What can hang from each mark
C: S
H: C K
D: C H
K: D
S: D U
W: C D H K S
U: C D H K W

Each row was made from one small tree. Brackets hold a mark, then the marks that hang from it, in alphabetical order. Every link used is in the known rows. Write each row's tree.
In the rows, 128 means zero.
Known rows
[D [C [S [U K W]]] H]: [ 99 161 140 158 127 149 130 105 112 113 129 128  91  66 151  83 118  89
 114  94 144 142 156 134]
[S [D H]]: [116 150 127 122 109 121 156 125 110 135 120 129 126  88 158 126 136 148
 150 125 140 142 109 145]
[C [S D [U W]]]: [137 139 139 112 121 118 175  98 137 144 139 180  91  75 139  94  83 110
 117  94 158  98 134 155]
[D C]: [110 139 132 149 129 140 110 143 124 104 120 120 133 108 133 133 142 128
 126 142 126 157 137 134]
[C S]: [126 107 102 126 120 138 149 108 125 120 139 162 118 130 121 122 120 110
 128 123 135 120 126 142]
[W H K]: [109 115 129 150 140 114 137 126  94 117 129 115 119 107 127 125 163 133
 173 129 155 146 101 105]
[D [C [S U]] [H K]]: [ 79 140 142 199  99 104 134 131 112  92  97 146 125  90 119 113 151 132
 145 123 161 158 129 145]
[C [S D U]]: [134 136 118 109 106 102 186 112 149 142 120 191 107  93 142  97  99 137
 137 100 147 103 121 149]
[D [H [C S] K]]: [ 61  95 124 189  96 129 110 123  74  90 107 135 123 125 114 137 145 108
 148 124 187 157 118 166]
[C [S [U H]]]: [142 128 139 150  86 113 162 105 156 116 135 175 110  99  94  77 104 116
 110  77 143  99 148 131]
[C [S D [U K W]]]: [143 126 139  96 118 132 169  86 122 158 151 169  77  85 154  84  64  82
 108  68 148  89 131 143]
[W C D K]: [116 108 115 157 186 110 139 139  88 113 140 114 101 106 126 134 164 141
 175 152 188 157  92 110]
[H C K]: [ 79  93 149 175 110 119  84 140  91 105 108 117 129 141 108 146 128 112
 134 126 177 146 119 151]
[H [K [D [C S]]]]: [101 100 136 186 101 145 141 118  78  85 145 182 119 125 121 156  92 116
 138 109 145 164 118 142]
[D [H C K]]: [ 62 116 149 193 105 119  90 142  77  98  97 101 133 123 120 144 152 127
 148 128 183 165 118 153]
[S U]: [129 157 143 135 129  97 139 138 158 137 106 140 122 112 128 100 123 147
 131 113 135 117 140 121]
[U [D C] H K W]: [136 116 194 152 124 194  96 112  82 110 164  75  92  85 128  77  88  47
  79  62 143 101 167 122]
[C [S [U W]]]: [130 139 138 136 135 124 149 104 143 132 137 162  97  97 121  91  97 101
 111 101 150 104 150 141]
[W C [S [D [H K]] U]]: [ 97 128 140 188 156  69 170 131 103 131 115 132 115  73 148  97 144 154
 183 105 172 156 106 139]
[U [H C K] [W D]]: [102  78 180 203 114 138  72 136  59  84 143 100  95  81 104 115 113  76
 114  93 199 106 131 141]
[W D H]: [113 119 109 154 155 132 122 154  90 110 112 112 109  74 170  95 166 134
 184 124 136 100 111 108]
[U [C S] D H]: [166  74 159 143 106 153 139 126 108  88 170 150 114 102  95  53  89  55
  93  79 142  92 167 154]
[C [S U]]: [127 136 118 131 120 108 160 117 153 129 117 173 111 113 121  95 115 130
 130 106 140 109 138 135]

Write each row's tree
[119  98 157 161 129 168  81 125  71 105 155  95  77  76 137  90  97  61
 103  73 171  96 144 123] -> [U [H C] K [W D]]
[149 102 132 131 159  90 157 147 108 132 143 148 106  46 187  29 102  96
 158  66 109 103 138 118] -> [W H [S D [U C K]]]
[106 140 112 162 183  89 176 136 128 138 114 143 107  52 172  64 145 153
 203  97 147 134 118 127] -> [W C H [S D U]]
[115 109 138 143 177 177 139 100  99 124 154 122  89 114 123  92 107  74
 129 108 179 118 146 159] -> [U D [W [C S]]]
[119 109 136 161 201 126 128 126  77 115 159 102  85  88 126 129 147 113
 158 147 197 152 105 117] -> [U [W C D K]]
[170  70 146 158 127 148 124 126  92  77 190 156  93  55 109  62  92  46
  94  98 148  93 157 148] -> [U [C S] H [W D]]
[ 99 137 122 147 114 138 149 114 110 121 125 188  87 122 150 103  58 114
 136  57 157 135 144 132] -> [H [C [S [U [K D]]]]]
[113  88 130 174 124 164 108 118  82  83 155 137  82  69 115  94 109  69
 113  91 187  97 145 151] -> [U [H [C S]] [W D]]
[141  86 137 168 188 129 115 144  88  99 170 115 115  56 151  59 123  69
 141 107 114 122 158 130] -> [U C [W H S]]
[155 110 150 130 126 141 134 132  95 113 171 161 113 122 149 106  55  92
 114  85 106 148 147 121] -> [U C [K D]]
[ 98  90 106 176 196 144 144 110  59 101 155 127  73  65 137 103 163  97
 191 135 201 141  97 124] -> [U [W [C S] D H K]]
[ 99 119 102 140 134 116 191  94  91 122 144 156 106  96 127 138 151 141
 177 140 196 189  84 154] -> [W [C [S [D H]]] K]
[124 148 138 114 114 130 174  87 109 152 140 152  79  66 166  81  88  95
 122  73 152 108 130 144] -> [C [S [D H] [U K W]]]
[138 115 165 170 183  87 121 163  88  98 141 119  90  31 144  56 141 102
 162 117 173 117 134 107] -> [S [U C [W D H K]]]
[100 194 151 171 119 133 142 135 108 115 114 139 108  82 174 106 101 151
 146  82 124 172 144 105] -> [S [U [K [D C H]]]]
[119 112 119 124 146 153 163  86 111 132 160 166  93  93 131 120  98  95
 133 123 172 144 118 175] -> [U [W [C [S D]]]]
[ 84 106 121 184 184 148  98 137  77 106 134  97 104  70 157  89 140  91
 162 101 153 126 147 134] -> [U [W [H C] S]]
[ 82 128 153 189 139 114 152 120 100 115 101 126 106 111 118  81 142 122
 165  99 199 134 129 150] -> [W [C [S [U [D [H K]]]]]]
[103  96 126 148  83 118 165 103  80 120 129 159 120 106 133 136 126 119
 151 116 164 134  92 163] -> [C [S [D [H K]]]]
[116 134 192 155 103  99 136 115 112 120 141 137  90  61  98 104  92 115
 111  79 213 133 132 141] -> [S D [U [H C] [W K]]]
[ 75 142 107 174 112 155 148 121  83  95 123 169 109 111 146 136 106 135
 159 103 165 174 133 154] -> [K [D [H [C S]]]]
[ 68 145 163 175  92  82 124 146 101 119  77 131 121  85 138 119 133 154
 157 106 196 149 112 160] -> [S [D [H C K]] U]
[133 137 205 173 163 120 144 108 113 123 153 100  83  85  84  73 111 101
 119  77 211 126 149 117] -> [S [U D H [W C K]]]
[ 95 109 132 160 181 183 134 104  83 116 140 114  86  89 140  71 131  76
 164 100 177 117 141 152] -> [U D [W [C S] H]]
[ 80 148 126 141 107 127 127 139  98 118 100 122 122  87 156 130 138 144
 155 125 172 159 117 163] -> [S [D [H C]]]
[119 143 136 129 129 140 162 114 108 139 114 123  92 106 158  57 114 101
 138  63 151  89 144 121] -> [C [S [U [D H] K]]]
